What can hang from each mark:
J: E
L: J
E: N
Q: G
M: G
G: E L Q Y
Y: G
F: G
V: L
D: G
U: G

Each row was made from one small tree. The marks that hang from a mark follow it in brackets, in alphabetical order. Every link used is in the known rows. Write each row's tree.
(in the rows, 128 means zero)
Known rows:
U[G[E[N] L Y]]: [133 148 127 128 122 117 117 223 138 148  82 124 161 122 131 138 141 178
 118 159 132 199  86]
Q[G[E L]]: [142 118 147 143 120 117 155 180 120 127 112 173 161 101 106 124 134 132
 124 139 140 168  82]
G[E L[J] Q]: [102 143  90 147 124 114 191 185 105 178 154 181 176 123 134 116 172 152
 163 123 130 196  80]
U[G[E L Q Y]]: [127 164  82 143 105 106 153 191 129 165 119 126 178 113 127 108 171 189
 124 168 104 192  58]
Y[G[E L[J] Q]]: [104 122 101 162 129 108 154 177 125 187 148 176 188 116 100 101 151 156
 150 124 108 210  66]
V[L[J]]: [130 137 125 147 126 117 148 145 137 140 159 129 152 127 121 154 140 110
 150 120 112 138 149]
U[G[E[N] Y]]: [132 154 113 127 119 117 102 209 148 135  96  95 139 116 121 143 139 169
 118 148 134 176  99]
M[G[E[N] L Y]]: [149 136 116 124 105 105 126 230 131 161 106 184 175 117 127 133 172 207
 124 156 155 184  87]
U[G[E Q]]: [127 149  96 135 120 116 141 161 132 135 134 109 144 115 121 118 147 166
 131 141  98 167  96]
D[G[E[N] Q Y]]: [ 90 133  62 144  86  91 105 170 143 159 122 183 162 115 106 104 170 152
 126 159 160 171  77]
Y[G[L[J] Q]]: [107 124 123 151 133 115 154 138 127 180 137 153 186 127 102  95 140 141
 149 127  95 202  82]
D[G[E L Q Y]]: [ 98 133  56 150  79  90 136 169 130 175 133 205 184 108 110  89 176 171
 126 169 135 179  54]
D[G[E]]: [114 110  97 133  99 110 103 153 140 129 136 179 129 103 110 124 125 142
 125 133 133 145 113]
Y[G]: [127 109 136 144 131 120  99 125 146 142 123 130 145 119  95 112 109 135
 119 126 107 148 110]
M[G[L Y]]: [160 144 119 118  99 110 143 176 130 156 118 156 173 112 126 115 164 198
 120 158 121 161  91]
D[G[L[J[E]] Y]]: [117 140 107 127  99 119 131 165 136 175 126 171 171  94 106 102 143 144
 131 131 126 177  92]
M[G[E Q Y]]: [142 155  59 135  87  91 150 183 130 162 156 160 173  99 112 104 203 208
 128 153 131 155  67]
Y[G[E[N] L Q]]: [ 99 108 116 165 134 104 118 180 130 180 108 188 184 136 103 103 144 158
 132 148 134 204  74]
L[J[E[N]]]: [117 143 149 124 150 143 130 172 127 156 125 128 137 119 120 135 132 112
 149  90 150 162 142]
M[G[E L Y]]: [157 142  96 128  94 103 144 214 127 162 130 179 176 101 125 123 177 215
 121 154 134 170  75]
U[G[L[J[E[N]]]]]: [138 149 176 113 152 147 134 189 132 153  92 106 151 123 130 135 111 141
 138 116 107 198 132]
M[G]: [162 128 134 110 113 121 132 144 133 127 135 140 140 113 123 126 143 174
 129 132 114 132 130]
M[G[Q]]: [146 136 109 120 109 112 152 129 127 143 147 148 157 120 119 103 167 177
 136 140 109 143 111]
U[G]: [145 142 144 115 131 134 122 136 140 113 112  79 123 121 125 133 109 146
 122 133  90 149 130]
F[G[Y]]: [161 128  76 145 116 116 119 151 132 149 125 108 154 113 108 128 135 149
 110 153 115 147 101]
Y[G[Q]]: [112 119 110 154 126 110 119 110 139 158 137 135 162 126  91  89 136 140
 127 136 101 158  92]

Which tree is each row?
[106 152  58 159  98  96 165 188 116 183 135 181 190 119 129  99 196 178
 130 167 145 176  46]  G[E L Q Y]
[133 129  46 163 116 100 125 191 126 169 123 140 173 122 105 123 166 160
 120 163 147 177  77]  F[G[E[N] Q Y]]
[115 139 106 144 117 110 125 222 125 165  96 176 168 131 134 136 163 165
 125 157 175 184  80]  G[E[N] L Y]
[132 133 137 144 112 107 135 211 128 142  85 168 173 108 102 128 151 139
 118 155 170 187  67]  Q[G[E[N] L Y]]
[140 143  62 153 118 111 176 164 113 187 138 131 196 120 114 112 161 152
 139 151 104 198  74]  F[G[L[J] Q Y]]
[141 142 107 145 100 105 138 183 135 125 124 137 152  84  90 120 155 136
 114 141 151 149  68]  Q[G[E Y]]
[133 136 142 122 137 127 104 194 142 120  98 106 124 123 127 149 117 155
 126 132 124 171 126]  U[G[E[N]]]
[110 155  82 147 106 104 164 144 117 177 123 157 187 132 129  91 183 161
 131 169 131 165  64]  G[L Q Y]
[134 117 152 135 127 117 125 182 132 113 103 151 140 109  99 137 128 113
 124 127 163 162 105]  Q[G[E[N]]]
[103 115 105 134 100 108 137 115 127 155 123 190 167 129 117  92 140 140
 131 156 113 168  96]  D[G[L Q]]
[112 129 126 154 137 123 149 146 126 196 138 159 191 114  92  83 145 142
 142 119  99 194  81]  Y[G[L[J[E]] Q]]
[114 142  94 142 115 108 108 207 135 149 110 147 144 123 124 139 162 154
 123 145 176 158  92]  G[E[N] Y]
[124 156 131 121 132 130 175 152 123 154 125 106 165 128 133 116 135 150
 151 131  78 200 102]  U[G[L[J] Q]]
[107 151 108 137 123 113 147 239 122 177 112 167 172 123 135 144 162 154
 147 131 170 207  83]  G[E[N] L[J] Y]
[161 123  87 148 119 117 134 165 122 164 111 132 176 121 116 125 135 159
 110 165 115 168  89]  F[G[L Y]]
[110 113 100 168 123 103 134 163 127 178 133 186 185 121 100  93 149 165
 129 146 113 188  65]  Y[G[E L Q]]
[133 137 126 142 111 107 123 198 138 127 100 141 154 100  93 131 151 128
 117 144 172 164  79]  Q[G[E[N] Y]]
[141 134  28 167 106  98 141 174 123 169 148 137 173 107 102 114 174 169
 118 159 125 162  66]  F[G[E Q Y]]
[117 156 131 133 131 130 145 200 124 184 107 149 175 119 126 123 157 141
 139 124 155 186  99]  G[L[J[E[N]]] Y]
[ 97 152  64 153 109  97 130 190 128 167 124 156 166 129 121 113 191 160
 133 155 172 167  71]  G[E[N] Q Y]
[146 151  94 128  94 102 165 161 122 172 130 166 193 118 122  95 191 202
 130 167 116 168  72]  M[G[L Q Y]]
[145 153 146 138 117 125 167 179 125 160 117 140 180  86  92 108 151 123
 128 125 135 177  74]  Q[G[L[J[E]] Y]]
[108 131  88 153 118 110 167 170 107 167 137 193 174 130 132 108 172 164
 138 150 136 172  77]  G[E L Q]
[126 104 125 158 129 113 115 179 133 162 120 177 168 116 102 114 123 163
 121 137 118 180  82]  Y[G[E L]]
